What can hang from each mark
butag: gigo saken
bidak: saken
panupel: butag
solun: gigo libu panupel
libu: sizo
gigo: butag solun
saken: solun
dezo: solun

Known rows, with every way that one mark hangs from another
(panupel (butag saken)): [-1.038 -0.166 -2.109  4.184 -0.583  1.450  1.142 -3.184 -0.228  1.923
 -0.016  1.113 -3.216  1.967 -1.422  4.331  1.214  0.917 -0.082  0.771
 -3.236 -3.853  3.500  4.498  0.601  2.523  1.230 -4.502 -1.859]
(gigo (butag saken) solun): [-2.554  2.398  1.053  5.280 -3.927  6.807  1.774 -0.556 -4.752 -2.603
 -0.386  3.324 -3.364  0.945  1.196  5.156  2.086  3.332 -0.721  2.766
 -7.152 -5.143  1.388  4.729 -0.419 -2.251  1.576  1.780 -1.640]
(butag gigo (saken (solun panupel))): [ 0.958 -1.067  2.962  0.749  4.388  2.870  1.587  0.865 -4.252  0.216
  1.952  1.603 -1.478  2.904 -3.456  1.774 -2.371 -1.632  0.787  1.010
 -0.172 -2.823  5.230  3.066  1.375 -1.264  5.341 -1.011 -2.666]
(bidak (saken (solun gigo))): [ 1.291  2.523 -0.855  5.095 -3.663  2.162  0.772  2.750 -0.226  0.176
  0.210 -2.132 -3.695 -5.450 -4.796 -0.150 -0.223  2.009 -1.091 -5.298
 -1.666  3.053 -4.570 -0.282  2.640 -0.431  1.548 -2.542 -4.465]
(butag (saken (solun gigo))): [ 1.352  2.032  0.948  5.018  3.842  1.980  1.093  0.852 -0.817 -0.027
  1.326 -0.274 -2.426 -0.584 -3.933  2.138 -0.330  2.604 -0.715 -4.673
 -3.457  0.336 -0.446  2.718  3.094 -0.185  5.261 -1.866 -2.231]
(panupel (butag (gigo solun) saken)): [-3.579 -2.009  0.287  1.000 -1.283  3.245  0.731 -2.442 -1.180  1.440
 -1.239  0.176 -3.369  3.870 -1.491  6.027 -0.410 -0.014  0.436  4.808
 -2.743 -3.450  7.312  5.446 -1.245 -1.816  1.049 -1.267 -1.107]
(butag gigo (saken solun)): [ 1.032  1.077  2.365  2.217  3.294  3.619  2.026 -0.362 -4.774  0.504
  0.406 -1.013 -3.810  2.261 -3.471  3.967 -0.797 -0.912 -0.221 -0.242
 -3.970 -1.552  3.797  4.343  0.890 -1.229  5.848 -3.457 -4.106]
(gigo (butag saken) (solun (libu sizo) panupel)): [-1.832  0.406  2.842 -1.390 -1.245  3.019  0.857  2.931 -2.750 -3.252
 -0.245  6.154  2.352  2.172  6.570  1.884  0.225  2.956  0.215  3.900
 -2.057 -3.647 -0.356 -1.574 -1.213 -2.170 -1.943  4.933  2.324]
(panupel (butag (saken (solun gigo libu)))): [ 0.382  0.448  0.500  2.162  3.606 -3.069  0.794  0.491  0.610 -0.345
  0.953 -1.322  0.649 -0.099 -1.145  1.668  0.937  1.048 -1.052 -3.773
 -1.639  1.346  1.276  0.175 -0.232  0.399  1.875 -3.083  1.037]
(solun (gigo butag)): [ 0.482  2.416 -1.890  2.715 -4.390  3.494 -0.987 -1.854 -0.163 -0.828
  0.212 -0.254 -2.737 -2.250  0.287  0.178  2.999  0.976 -1.590 -1.674
 -4.297 -2.590 -5.010  0.998  0.562  0.373 -0.867 -1.540 -1.026]
(dezo (solun gigo (panupel (butag saken)))): [-0.078 -0.459 -1.458  0.142  0.933 -4.506 -1.581 -2.593  5.873  2.261
  1.230  0.613  1.663  1.253  0.157 -0.037  0.352 -1.574 -0.563 -1.368
 -0.127  0.243  1.969  3.132  0.139  1.114  1.056  2.626  1.095]
(dezo solun): [ 0.844  4.577 -2.648  2.910 -1.087  2.888  0.043 -3.106  0.892  0.453
 -2.686 -2.086 -3.992 -1.033  0.188  0.503  1.862  1.007  0.334 -1.561
 -6.005  3.212 -2.982  3.291  0.442  2.376  2.260  0.156 -3.347]
(solun (gigo (butag saken)) libu panupel): [ 1.453  0.596  2.661 -2.143 -0.661 -0.989 -1.460  0.347  0.870 -1.340
  3.267  4.215  3.155  1.548  2.529 -2.167  0.743  0.620 -2.373  1.499
 -0.833 -1.991 -2.350 -1.125 -1.180 -1.065 -1.758  1.958  5.175]
(butag (gigo (solun (libu sizo) panupel))): [-1.120 -1.201  1.733 -5.220  0.556  2.671 -0.618  1.510 -1.606 -0.369
 -2.651  1.191  0.947  2.892  2.836 -0.848 -3.023  0.720  1.585  5.648
  1.705  0.987 -0.696 -2.886 -0.945 -2.157 -2.483  3.600  1.624]
(saken (solun gigo (libu sizo) (panupel butag))): [ 0.404 -1.898 -1.411 -1.860  3.942 -4.273 -0.131  2.236  1.313 -0.598
 -0.939 -1.430  2.523 -0.867  1.780 -1.417 -0.757  0.020  1.228 -3.794
  4.442  1.240 -1.888 -4.609  1.406  0.450 -1.509 -1.096  0.337]
(panupel butag): [-1.213  0.261 -4.637  3.970 -2.810  1.865  0.631 -3.961 -0.668  1.593
 -1.398 -2.000 -3.841 -0.572 -1.949  2.884  1.857  0.818  0.845  0.126
 -2.407 -1.873  1.320  2.867  0.653  2.905 -0.554 -4.343 -2.363]
(solun gigo (panupel butag)): [-1.000 -1.981 -3.740  0.609 -1.606 -0.863 -1.845 -2.614  2.821  2.031
  1.024 -0.062 -0.648 -0.335 -2.054 -0.851 -0.109 -0.420  0.246 -0.380
  2.402 -1.997  0.816  0.757  1.769  2.035 -2.438 -1.579  0.498]
(dezo (solun (panupel butag))): [-0.600  0.064 -3.824  1.247 -1.114 -1.352 -0.194 -3.488  2.081  1.344
 -1.845 -1.909 -1.359 -0.674  0.480 -0.320  1.299 -1.874  1.198 -0.344
 -0.845  0.335  1.807  2.805 -0.140  2.200 -0.008  1.452 -1.997]

Rows
[ 0.250 -2.679 -0.221 -3.635  2.526 -5.113 -1.404  1.304  4.573  1.506
  1.445  3.158  4.175  2.994  3.406 -0.128 -1.382  0.899  0.537  0.928
  2.503 -0.904 -0.328 -2.797  0.332  1.463 -2.301  0.485  4.401]  (solun gigo (libu sizo) (panupel (butag saken)))
[ 0.648  0.029 -2.177 -2.564  0.958 -6.234 -2.530 -2.177  6.532  1.681
 -0.678 -2.289  3.083 -1.069  2.118 -3.777  1.658 -1.327 -0.520 -1.026
  1.475  4.501 -2.683 -1.404 -1.869  1.436 -2.493  2.410  3.319]  (dezo (solun gigo libu (panupel butag)))
[ 1.458  0.686  1.348  0.619 -2.167 -0.726 -0.358  3.913  1.177 -0.496
  0.911 -0.679  0.878 -4.680 -3.338 -4.136 -1.472  1.236 -1.187 -3.141
  3.368  4.750 -4.600 -3.996  0.954 -0.759 -0.840  0.495  0.668]  (bidak (saken (solun gigo libu panupel)))
[ 0.024 -2.392  1.596 -6.489  4.024 -5.520 -0.480  0.043  3.345  1.427
 -0.491  0.172  3.799  5.753  5.723  0.679 -0.861 -3.891  0.952  3.012
  1.245  1.054  2.123 -1.154 -2.752 -0.141  0.319  1.367  1.312]  (dezo (solun (libu sizo) (panupel (butag gigo saken))))
[-1.201 -3.381 -1.679 -1.694 -1.585  0.813 -0.811 -3.156 -0.852  2.277
 -0.420 -1.038 -1.694  2.101 -1.651  0.731 -1.306 -3.417  0.468  3.909
  2.482 -4.124  4.799  1.431 -0.194  0.651 -1.294 -3.094 -1.056]  (solun (panupel (butag gigo)))
[ 1.142  0.712  0.832  4.333  3.352  3.055  2.468  0.848 -3.911 -0.872
  1.714  2.383 -1.688  0.475 -3.632  1.644 -1.387  1.443  0.780 -1.131
 -1.125 -2.884  2.797  3.382  2.508  0.388  4.352 -0.571 -2.394]  (butag (saken (solun panupel)))
[-1.301 -3.428  0.234  1.554 -3.188  0.950  1.531  1.378 -2.879  1.048
 -0.019 -2.831 -3.169 -1.319 -4.205  1.731 -1.584 -3.600  0.745  0.020
  4.043 -1.252  4.859  0.477  0.757 -1.730  0.741 -2.726 -4.339]  (bidak (saken (solun (panupel (butag gigo)))))
[ 1.953  2.896 -0.316 -3.472  0.918 -3.480 -2.665 -1.795  5.388  0.977
 -0.232 -0.856  2.631 -1.573  1.679 -5.320  0.491  0.336 -0.719 -1.460
 -0.199  6.230 -5.465 -1.882 -1.230  0.826 -1.178  4.611  3.296]  (dezo (solun gigo libu panupel))
[-1.186 -1.632  4.535 -5.114  2.450  1.764 -0.334  2.341 -0.959  0.335
 -0.612  3.479  1.999  5.185  3.021  1.288 -3.202  1.366  0.781  6.224
  1.084 -0.641  1.842 -1.131 -1.754 -2.245 -0.204  3.977  2.016]  (butag (gigo (solun (libu sizo) panupel)) saken)
[ 1.264  3.028  0.165  3.899 -3.022  2.293  1.538  2.926 -2.614 -1.842
 -1.220 -2.320 -2.943 -4.159 -1.939 -0.672  0.627  2.115 -0.664 -3.155
 -1.949  4.786 -4.255 -1.084 -0.159  0.158  0.660 -2.367 -2.251]  (bidak (saken (solun libu)))
[-1.874  0.215  1.935  2.939 -4.431  5.580  1.105  0.594 -3.851 -2.393
  0.840  5.949 -1.107  1.289  0.595  2.822  0.692  1.711 -0.501  4.639
 -3.728 -6.402  3.585  3.428 -0.193 -2.241  0.086  4.577  0.474]  (gigo (butag saken) (solun panupel))
[-0.190 -0.692 -1.067  0.854  2.568 -1.225  1.543 -0.149 -2.080 -1.481
 -0.440 -1.911  0.645 -1.413 -1.164 -0.667  0.586 -0.679  1.479 -1.558
  1.868 -0.012  2.422 -0.538 -0.208  1.553 -0.727 -2.265 -0.236]  (saken (solun libu (panupel butag)))
[-0.509 -1.386 -2.387 -0.957 -0.135 -1.035 -0.821 -2.657  0.825  0.142
 -0.790 -0.143  0.668 -0.049  0.800 -1.526  0.509 -0.513  0.889  1.889
  1.581 -0.241  1.257 -0.824 -1.316  2.526 -3.872 -1.659  2.594]  (solun libu (panupel butag))
[-2.501 -2.173  2.139 -2.870  1.719 -0.128  0.537  0.738 -0.308  0.768
 -2.273  0.154  0.325  5.803  4.110  4.237 -0.690  0.417  0.684  5.137
 -0.985 -1.077  3.417  0.070 -3.135 -1.645 -0.416 -0.378  0.259]  (panupel (butag (gigo (solun (libu sizo))) saken))
[ 1.000  1.151  0.335 -2.970 -2.375  0.016 -2.237 -0.575  1.026 -1.453
  1.596  1.393  2.025 -1.326  2.437 -3.843  1.826  0.109 -1.754  0.821
  0.129 -0.813 -4.837 -2.860 -0.600  0.027 -3.374  1.872  3.814]  (solun (gigo butag) libu panupel)
[ 0.611 -0.694  0.444 -3.594  3.569 -7.427 -1.454  0.701  7.076  1.627
 -0.135  1.221  4.872  2.706  5.992 -0.846 -0.139 -0.621 -0.154 -1.491
  1.104  2.216 -2.387 -2.162 -0.978  0.771 -0.824  2.916  3.780]  (dezo (solun gigo (libu sizo) (panupel (butag saken))))
[ 0.759  3.438 -0.645  3.631 -0.992  2.943  1.450  0.253 -2.593 -1.987
  0.060 -2.131 -3.047 -3.625 -1.372  1.300  2.344  0.729 -1.164 -4.631
 -3.667 -1.526 -4.444  0.715  1.771 -1.353  2.061 -1.920 -4.101]  (saken (solun (gigo butag)))
[-0.534 -2.936  2.104 -1.815 -1.888 -1.987  0.830  1.750 -1.780 -0.161
 -0.156 -3.273  0.176 -1.452 -2.381 -0.712 -1.158 -3.724  0.237  1.019
  4.279  1.844  2.850 -2.157 -1.519 -1.605 -1.202 -2.567 -1.280]  (bidak (saken (solun libu (panupel (butag gigo)))))
[ 1.222  0.752 -1.040  2.652  2.245  1.879  0.078  0.731 -0.931 -0.304
  0.886 -0.374 -1.349 -2.618 -4.441 -2.153 -1.137  0.765  0.408 -3.218
  1.132  0.276 -0.306 -0.028  3.261  0.306  1.830 -0.387 -1.530]  (saken (solun gigo panupel))
[ 0.954  1.068  1.117  1.520 -2.182  0.959  1.211  3.388 -2.642 -1.736
  0.041 -0.630 -0.638 -3.958 -2.433 -2.500 -0.651  1.337 -0.181 -1.655
  2.052  3.630 -2.702 -2.525  0.128  0.098 -0.545 -0.339 -1.503]  (bidak (saken (solun libu panupel)))
[ 1.055  1.429  1.084 -2.178  1.859 -0.531  0.222  3.482 -1.761 -2.795
  0.514  0.337  2.741 -2.211  4.111 -1.957  1.257  0.324 -0.666 -3.445
  0.930 -0.473 -5.598 -5.177  1.065 -1.067 -1.149  1.151  0.914]  (saken (solun (gigo butag) (libu sizo) panupel))
[-0.818  0.826  0.608 -0.860 -1.169  3.490 -0.302 -0.295 -1.360 -1.601
 -1.611  1.611  0.249 -0.400 -0.220 -1.980 -0.921  3.615  0.541  3.053
 -0.530  1.767 -0.394 -0.382 -0.882 -0.186 -2.687  4.032  2.672]  (gigo (solun libu panupel))
[ 1.515  2.954  0.234 -4.371 -0.449 -3.205 -1.856  1.429  3.549 -1.586
 -0.897  0.237  4.002 -0.943  7.987 -3.441  1.408 -0.906 -0.581 -1.905
 -0.757  2.219 -8.055 -4.751 -1.400 -0.705 -2.213  5.078  2.910]  (dezo (solun (gigo butag) (libu sizo) panupel))
[-0.249 -2.617  0.370 -2.534  1.076 -4.389 -1.574 -1.139  4.331  1.334
  2.684  2.817  3.429  1.953  0.201 -1.045 -0.907  0.431 -1.004  1.212
  2.263 -0.230  1.336 -0.316 -0.329  1.329 -1.993 -0.006  5.372]  (solun gigo libu (panupel (butag saken)))
[ 1.895  1.108  0.203 -1.473  3.401 -0.961 -0.694  0.998 -0.079 -1.107
  0.909 -0.730  1.707 -2.708 -2.387 -4.161 -1.004  1.504  0.031 -3.275
  1.483  3.101 -2.398 -2.934  0.934  0.125  0.036  0.328  2.273]  (saken (solun gigo libu panupel))
[-0.790 -2.524 -0.813  0.601  1.824  0.621  1.454 -1.649 -3.670  0.493
 -0.501 -2.989 -2.183  0.320 -2.894  1.896 -0.319 -3.894  1.823  0.075
  2.713 -2.751  6.137  1.788  0.433 -0.411  1.717 -3.010 -3.885]  (saken (solun (panupel (butag gigo))))
[-0.507 -1.470 -1.736 -2.416  0.283 -1.835 -0.903 -3.711  1.807  2.471
 -1.663 -3.193 -1.054  1.777  0.429  0.290 -0.251 -4.929  0.624  2.129
  1.014 -0.100  3.308  2.409 -1.484  0.261  0.349  0.511 -1.641]  (dezo (solun (panupel (butag gigo))))
[ 0.126 -1.776 -0.167  0.326 -2.750 -4.299  0.140  2.540  2.011  0.102
  0.959 -2.144  1.148 -4.283 -2.773 -2.454 -0.612 -0.411 -0.354 -3.135
  4.923  3.320 -1.519 -3.585  0.191 -0.338 -2.353 -1.406  1.076]  (bidak (saken (solun gigo libu (panupel butag))))
